Each row was made from one small tree. The marks that hang from a mark follow it in brackets, in the order of their numbers. Every link used is in the known rows. Write each row's tree.
Known rows:
J_870(J_280(J_13 J_358(J_380(J_571)))): [-0.327 -0.167  4.271 -1.727 -0.614 -2.469  0.487 -2.398  1.106  1.717
  1.080  0.494 -2.647  2.684  1.634 -3.648  1.623 -0.073 -1.871 -0.624]
J_280(J_13(J_43(J_571)) J_358 J_870): [-0.004  0.792  2.793 -0.451 -0.565 -0.650  2.821 -3.655  3.166 -5.042
  0.661  1.088 -1.712  2.954  0.643 -3.715  0.276  2.489 -1.672 -1.752]
J_870(J_280(J_13(J_43 J_118) J_358)): [-1.233 -0.549  4.074 -0.351 -0.852  0.371  1.907 -2.915  2.138 -0.317
  0.314 -0.608 -3.391  3.071  2.523 -3.501  3.577 -0.507 -2.600 -1.805]
J_13(J_118 J_280(J_358 J_870)): [-2.367  0.029  3.714  2.106  0.013  1.890  2.787 -1.492  1.949  0.462
 -0.159  1.298 -2.164  3.083  1.808 -2.499  1.698  1.528 -2.436 -0.744]
J_291(J_358(J_380(J_571(J_118)))): [-0.115 -0.219  0.611 -1.784 -0.016 -2.557  0.076 -1.985 -2.156  1.868
 -0.872  1.552 -0.828  1.036  1.998 -2.210 -0.694  1.644  0.802  0.286]
J_280(J_358 J_870): [-0.468  0.310  3.155  0.604  0.260 -0.426  2.197 -0.660  2.216  1.039
 -0.443  1.775 -0.865  2.720  0.960 -2.560  1.426  1.120 -1.392 -0.139]
J_870(J_280): [ 0.268 -0.784  2.715  0.374 -0.287  0.891  1.281 -0.455  0.671  3.642
  0.007  0.125 -1.566  3.227  1.619 -3.351  2.305 -2.186 -0.411 -0.900]
J_358(J_380(J_571(J_118))): [-0.906 -0.353  0.840 -1.444 -0.029 -2.892  1.103 -1.562 -0.728  1.283
 -0.592  1.211 -0.665  2.007  1.456 -2.001 -1.189  0.786  0.078 -0.071]
J_280(J_13 J_358): [-0.909 -0.190  3.574 -0.367 -0.402 -0.566  2.045 -2.149  1.480  0.705
 -0.655  0.411 -2.475  2.371  1.426 -1.983  2.405  1.449 -1.831 -0.950]
J_291(J_358(J_380(J_571))): [ 0.817 -0.103  0.467 -1.249 -0.329 -1.650 -0.394 -1.925 -2.045  2.164
 -0.751  1.468 -1.118  0.948  2.632 -3.287 -0.540  1.747  0.532  0.090]
J_291(J_358(J_380)): [ 0.646 -0.414  1.068 -0.865 -0.469 -0.728  0.417 -1.829 -1.367  2.842
 -1.678  1.153 -1.717  1.342  2.333 -2.738  1.168  1.547  0.881  0.289]
J_43(J_571): [ 1.175 -0.510  1.064  0.989 -0.162  0.494  2.350 -2.175 -0.444 -1.626
 -1.122  0.843 -0.952  2.897  1.300 -2.189  0.496  0.232 -0.020 -1.297]
J_291(J_358): [ 0.675 -0.404  1.027  0.116 -0.188  0.634  0.601 -1.278 -1.240  2.814
 -1.341  0.979 -1.326  1.462  2.274 -2.519  1.522  1.006  0.430 -0.423]
J_13(J_43 J_118 J_280(J_358 J_870)): [-2.210  0.543  2.764  0.960 -0.601  1.197  2.672 -2.393  2.679 -0.300
  0.229  1.063 -2.120  2.877  2.229 -3.676  0.837  2.197 -2.021 -1.485]
J_380(J_571(J_118)): [-0.889 -0.387  0.922 -0.376  0.264 -1.629  1.352 -1.012 -0.578  1.373
 -0.350  1.112 -0.274  1.982  1.525 -1.945 -0.917  0.301 -0.335 -0.800]
J_358(J_380(J_571)): [ 0.053 -0.246  0.770 -0.910 -0.383 -2.076  0.695 -1.542 -0.623  1.454
 -0.554  1.183 -0.914  1.821  2.180 -3.225 -0.903  0.901 -0.210 -0.220]
J_43(J_571(J_118)): [ 0.331 -0.581  1.300  0.437  0.187 -0.314  2.863 -2.187 -0.532 -1.742
 -1.229  0.908 -0.666  3.016  0.593 -0.991  0.172  0.182  0.199 -1.072]
J_280(J_358): [ 0.105 -0.261  2.883  0.188 -0.068 -0.857  1.849 -1.369  0.617  2.041
 -1.525  1.051 -1.459  2.598  1.437 -1.925  2.090  1.141 -0.936 -0.522]
J_870(J_280(J_13(J_43 J_118))): [-1.452 -0.860  2.476 -0.005 -0.994  1.528  1.720 -2.409  1.572  0.020
  0.663 -1.028 -3.043  2.733  2.820 -4.005  2.645 -1.468 -1.984 -2.036]
J_13(J_43(J_571) J_118 J_280): [-0.584 -0.270  0.623  1.468 -1.019  2.284  2.833 -3.901 -0.097 -3.042
 -0.511  0.030 -2.238  3.104  2.604 -3.216 -0.051  1.267 -0.776 -2.639]
J_358(J_380): [-0.195 -0.466  1.348 -0.670 -0.470 -0.937  1.488 -1.428 -0.026  2.114
 -1.450  0.818 -1.473  2.293  1.909 -2.573  0.729  0.684  0.089 -0.055]

Which tree is each row?
[-1.223  0.761  2.952 -1.181 -0.619 -0.872  2.137 -2.339  3.761 -1.159
  0.654  0.892 -1.838  2.339  1.235 -3.915  0.739  2.328 -1.931 -1.265] : J_280(J_13(J_43) J_358 J_870)
[-0.420 -0.191  2.484  0.272 -0.674  0.103  3.048 -4.542  0.949 -5.686
 -0.698  0.062 -2.820  2.813  2.144 -2.305  1.842  2.054 -2.200 -2.133] : J_280(J_13(J_43(J_571) J_118) J_358)
[-0.118 -0.750  2.278  0.450 -0.943  1.775  2.422 -3.712  1.068 -3.797
  0.760 -0.890 -2.911  3.353  2.246 -3.662  2.131 -1.374 -1.755 -2.562] : J_870(J_280(J_13(J_43(J_571) J_118)))
[-2.517 -0.238  2.156  2.275 -0.221  3.041  2.659 -0.878  1.527  0.671
  0.277  0.883 -1.771  2.729  2.104 -2.996  0.587  0.476 -1.760 -1.025] : J_13(J_118 J_280(J_870))
[-1.839 -0.612  1.181 -0.004 -0.920  0.999  2.137 -2.753  1.006 -1.716
 -0.491 -0.653 -2.609  1.904  2.970 -3.078  1.424  0.917 -1.829 -1.852] : J_280(J_13(J_43 J_118))
[-0.050 -0.379  2.487 -1.180 -0.794 -0.125  2.334 -3.416  1.534 -2.654
  1.073 -0.471 -2.133  3.461  0.728 -3.113  1.058 -1.082 -0.407 -2.452] : J_870(J_280(J_13(J_43(J_571(J_118)))))
[-1.130  1.037  2.806 -0.269 -0.740  0.284  2.223 -2.120  3.208  1.067
  0.598  1.268 -1.665  2.973  1.192 -4.307  0.075  2.439 -1.083 -1.530] : J_13(J_43 J_280(J_358 J_870))
[-1.257  0.874  3.011 -0.455 -0.341 -1.494  1.323 -1.912  1.741  1.419
  0.861  2.108 -1.428  2.554  1.344 -3.776 -1.104  2.518 -1.324 -0.279] : J_13(J_280(J_358(J_380(J_571)) J_870))
[-2.369 -0.196  3.920  1.090  0.152  0.823  2.762 -1.695  2.537 -1.890
 -0.084  0.852 -2.276  2.433  1.879 -2.130  2.436  1.190 -3.217 -0.510] : J_280(J_13(J_118) J_358 J_870)
[ 0.598 -0.269  3.616 -1.248 -0.235 -2.657  0.398 -1.672  0.376  2.762
  0.309  1.166 -1.713  2.952  1.631 -3.414  1.306 -0.468 -0.954 -0.211] : J_870(J_280(J_358(J_380(J_571))))
[-1.691 -1.336  3.279  1.040 -0.443  2.238  1.878 -1.497  0.975  1.002
  0.425 -0.889 -3.078  2.903  2.452 -2.828  3.518 -2.248 -2.329 -1.336] : J_870(J_280(J_13(J_118)))
[-2.223  0.281  3.016  0.022 -0.450  0.205  2.667 -2.618  3.204 -2.695
  0.291  0.531 -2.362  2.302  2.162 -3.221  1.755  1.888 -2.832 -1.232] : J_280(J_13(J_43 J_118) J_358 J_870)
[-1.412  0.614  3.655 -0.220 -0.435 -0.544  2.045 -1.792  2.408  1.883
  0.003  1.749 -2.002  2.933  0.950 -3.089  0.622  2.279 -1.030 -0.021] : J_13(J_280(J_358(J_380) J_870))
[-1.691 -0.005  2.450 -0.564 -1.194 -0.310  2.159 -3.737  0.864  0.164
 -1.204  0.524 -3.072  2.595  2.774 -3.072  1.318  2.671 -1.213 -1.143] : J_13(J_43 J_118 J_280(J_358(J_380)))
[-1.303  1.091  2.822 -1.293 -1.080 -1.051  1.938 -2.685  3.031  0.827
  0.340  1.568 -2.058  2.851  1.305 -4.382 -0.291  3.120 -0.673 -0.773] : J_13(J_43 J_280(J_358(J_380) J_870))
[ 0.875 -0.244  2.281 -0.661 -1.094  0.578  1.939 -3.462  1.602 -2.316
  1.172 -0.599 -2.430  3.398  1.384 -4.330  1.288 -1.014 -0.766 -2.555] : J_870(J_280(J_13(J_43(J_571))))
[-0.304  0.125  2.678 -1.322 -0.516 -1.785  3.052 -4.376  1.376 -4.442
 -0.424  0.424 -2.032  2.873  0.641 -1.783  0.677  2.334 -0.917 -1.975] : J_280(J_13(J_43(J_571(J_118))) J_358)
[-1.474  0.393  3.862 -1.050 -0.356 -1.511  2.009 -1.991  2.984 -0.251
  0.114  1.294 -2.228  2.379  0.957 -2.634  1.375  1.945 -1.823  0.131] : J_280(J_13 J_358(J_380) J_870)
[-1.060  0.297  1.008  1.696 -0.708  2.683  3.157 -3.152  1.520 -4.202
  0.525  0.773 -1.645  3.239  1.980 -4.015 -0.728  1.400 -1.176 -2.232] : J_13(J_43(J_571) J_118 J_280(J_870))
[-1.864 -0.409  3.306  0.612 -0.621  0.370  2.339 -2.778  0.195  1.173
 -1.545  0.802 -3.111  2.754  2.341 -1.799  2.077  1.861 -1.515 -0.388] : J_13(J_118 J_280(J_358(J_380)))
[-1.806 -0.248  2.706 -1.351 -1.029 -1.410  2.121 -3.934  1.361 -1.768
 -1.058  0.055 -3.306  1.996  2.671 -2.716  2.070  2.368 -2.000 -0.915] : J_280(J_13(J_43 J_118) J_358(J_380))
[-0.753  0.260  2.742 -1.412 -0.930 -1.166  1.814 -2.973  2.091 -0.390
 -0.353  0.156 -2.434  2.252  1.754 -3.086  1.504  2.159 -1.463 -1.657] : J_280(J_13(J_43) J_358)
[-0.905  0.498  1.485 -0.763 -0.414 -0.282  3.091 -3.021  2.613 -5.117
  0.981  0.764 -1.070  2.771  0.402 -3.082 -1.007  1.303 -0.698 -1.794] : J_280(J_13(J_43(J_571(J_118))) J_870)
[ 1.050  0.029  3.825 -0.902 -0.938 -0.412  2.073 -4.005  2.107 -2.623
  0.878 -0.112 -2.751  3.639  0.941 -3.895  2.172 -0.004 -1.340 -2.373] : J_870(J_280(J_13(J_43(J_571)) J_358))
